(in the rows, 128 means zero)
Known rows, with every step that occurs
zase -> pegi -> laso -> gatu -> vize -> kiniru -> boru: [126 167  90 105 157 159 198 203 113 177 127 156 166 153 119 135  69 141
  84 162 141 134  94]
gatu -> gova -> kiniru: [119 148 130 154 177 174 156 134 103 154 135 138 114 133 117 156 104 152
 115 151 132 124 112]
pegi -> laso -> gatu: [120 158 115 145 163 138 197 160 108 156 140 147 129 138 115 138  98 167
  96 166 156 129 100]
gatu -> zase: [118 159 138 120 183 145 157 103 111 156 157 154 151 121 119 122 100 170
 114 162 152 140 117]
vize -> kiniru -> boru: [129 154 106 116 167 180 166 159 115 159 158 154 133 134 117 148  83 120
 108 150 153 129 112]
vize -> gatu: [119 141 104 154 163 147 147 141 117 143 151 147 139 119 117 135  92 155
 114 166 171 127 116]
pegi -> laso: [121 154 133 125 172 151 169 153 110 154 142 148 113 136 100 138  89 163
 105 171 155 123 107]
gova -> kiniru -> zase -> gatu -> vize: [119 148 125 113 167 153 217 161 113 148 135 150 126 127 118 142 100 149
 111 171 142 129 108]
laso -> gatu -> zase -> pegi: [114 166 102 146 182 142 159 116 113 155 152 155 183 117 127 116 100 189
  90 159 142 143 114]
boru -> kiniru -> zase -> pegi -> laso -> gatu: [119 173 116 149 164 136 226 144 116 153 148 150 140 129  83 149  64 194
  79 178 130 139 107]
kiniru -> laso -> gatu -> vize: [112 158 125 124 162 116 220  97 108 158 122 145 144 136 136 120 111 164
 118 170 141 141 103]
zase -> gatu -> gova -> kiniru -> laso -> pegi: [110 144 107 174 177 166 200 120 105 158 131 126 127 118 135 137 114 166
 116 150 125 111 108]
kiniru -> zase: [121 155 117 129 170 145 193 117 114 143 160 153 128 124  96 145  86 159
 102 171 156 136 111]
gova -> kiniru: [118 146 137 144 177 165 140 145 109 142 143 146 103 122 121 145 115 143
 115 158 151 123 118]
vize -> kiniru -> zase -> pegi: [121 161  86 125 183 177 164 148 116 149 154 152 148 115  92 142  66 147
  77 167 147 129 116]
pegi -> laso -> gatu -> vize -> kiniru: [121 161 118 108 164 144 218 187 107 171 125 146 149 146 125 129  88 136
  92 169 149 132  95]
zase -> pegi -> laso: [118 159 115 132 181 159 144 160 114 151 138 150 128 129  92 133  79 179
  90 172 143 120 110]
gatu -> gova -> kiniru -> zase: [122 154 119 147 167 170 187 129 103 155 142 141 117 134 101 166  88 152
 106 161 140 133 108]
zase -> gatu -> vize: [117 145 128 111 180 142 209 151 119 148 138 150 146 125 124 121 105 166
 117 167 132 126 110]
gova -> kiniru -> zase: [120 153 127 138 167 160 172 135 108 143 151 150 105 124 106 155  98 144
 106 167 158 131 113]
zase -> gatu -> gova -> kiniru: [120 143 111 157 179 184 181 161 108 153 135 136 120 125 122 153 105 161
 113 148 125 115 112]
zase -> pegi: [116 153 111 143 189 159 137 132 119 140 149 151 140 115 105 130  93 175
  97 163 137 125 120]

Rows
[117 162  97 152 171 147 172 166 112 154 137 149 144 131 108 133  89 182
  80 167 145 125 104] | zase -> pegi -> laso -> gatu
[118 169 123 117 183 154 139 138 111 165 142 155 154 128  98 119  75 190
  92 171 147 132 112] | gatu -> zase -> pegi -> laso
[120 175 109 159 163 146 241 138 110 164 140 142 152 139  77 160  54 203
  80 171 111 141 101] | boru -> kiniru -> zase -> pegi -> laso -> gatu -> gova
[118 164  89 161 172 157 189 159 108 165 128 140 156 141 102 143  78 191
  81 162 126 128  97] | zase -> pegi -> laso -> gatu -> gova
[127 145 102 146 163 190 187 172 110 161 141 143 122 138 124 164  96 151
 119 140 127 120 107] | zase -> gatu -> gova -> kiniru -> boru
[123 163 106 156 150 158 222 164  96 168 129 138 121 150 103 168  83 160
  90 164 147 133  91] | pegi -> laso -> gatu -> gova -> kiniru -> zase
[115 163 115 125 169 130 195 168 113 160 122 151 159 141 115 122  89 180
  87 175 136 133  99] | zase -> pegi -> laso -> gatu -> vize
[118 168 103 118 159 125 225 160 112 161 130 155 161 143  98 132  73 180
  78 184 143 141  94] | kiniru -> zase -> pegi -> laso -> gatu -> vize
[121 156  80 161 152 174 154 181 104 165 127 139 133 138  86 163  52 168
  87 173 158 123 101] | vize -> gatu -> gova -> kiniru -> zase -> pegi -> laso
[121 160 148 133 171 139 216 104 118 142 164 151 122 120  87 151  79 170
 111 173 133 141 120] | boru -> kiniru -> zase
[119 165  94 153 159 156 181 178 106 154 134 149 123 133 101 154  85 167
  74 171 155 128 101] | gova -> kiniru -> zase -> pegi -> laso -> gatu
[121 147 109 139 170 169 195 161 112 142 150 148 111 117 112 152 100 152
 104 163 151 121 113] | gova -> kiniru -> zase -> gatu
[120 162 113 135 169 169 153 172 108 152 136 151 107 131  86 153  74 163
  84 176 154 123 108] | gova -> kiniru -> zase -> pegi -> laso
[124 167 107 101 155 139 249 179 106 172 132 150 152 148 109 138  72 136
  84 178 157 140  91] | pegi -> laso -> gatu -> vize -> kiniru -> zase
[112 164 126 144 164 142 171  91  98 164 131 145 133 125 144 128 119 162
 116 157 156 139 111] | gova -> kiniru -> laso -> gatu -> zase
[128 149 104  91 168 171 212 185 119 165 143 154 154 137 129 134  84 127
 113 154 137 127 106] | zase -> gatu -> vize -> kiniru -> boru
[122 146  94 164 150 165 172 144 105 155 142 139 130 131 105 165  77 148
 108 164 162 131 107] | vize -> gatu -> gova -> kiniru -> zase
[117 166 111 127 157 139 203 178 106 161 120 152 138 143 108 143  85 164
  81 179 146 136  96] | gova -> kiniru -> zase -> pegi -> laso -> gatu -> vize
[117 174 134 122 161 119 247 146 116 159 134 153 155 139  89 138  65 192
  87 185 121 146 102] | boru -> kiniru -> zase -> pegi -> laso -> gatu -> vize
[116 169 102 124 171 150 190  97 102 173 140 145 161 123 138 119  96 150
 103 157 156 141 110] | vize -> kiniru -> laso -> gatu -> zase
[121 161 103 111 163 139 240 150 110 160 143 151 164 134 121 135  86 132
  90 169 150 145 101] | laso -> gatu -> vize -> kiniru -> zase
[111 149 126 171 173 157 175  95 101 159 130 128 121 126 129 139 113 157
 118 153 132 120 108] | gatu -> gova -> kiniru -> laso -> pegi
[123 151  92 142 173 164 233 136 112 154 151 142 146 126  97 152  76 177
 100 161 130 129 105] | kiniru -> zase -> gatu -> gova
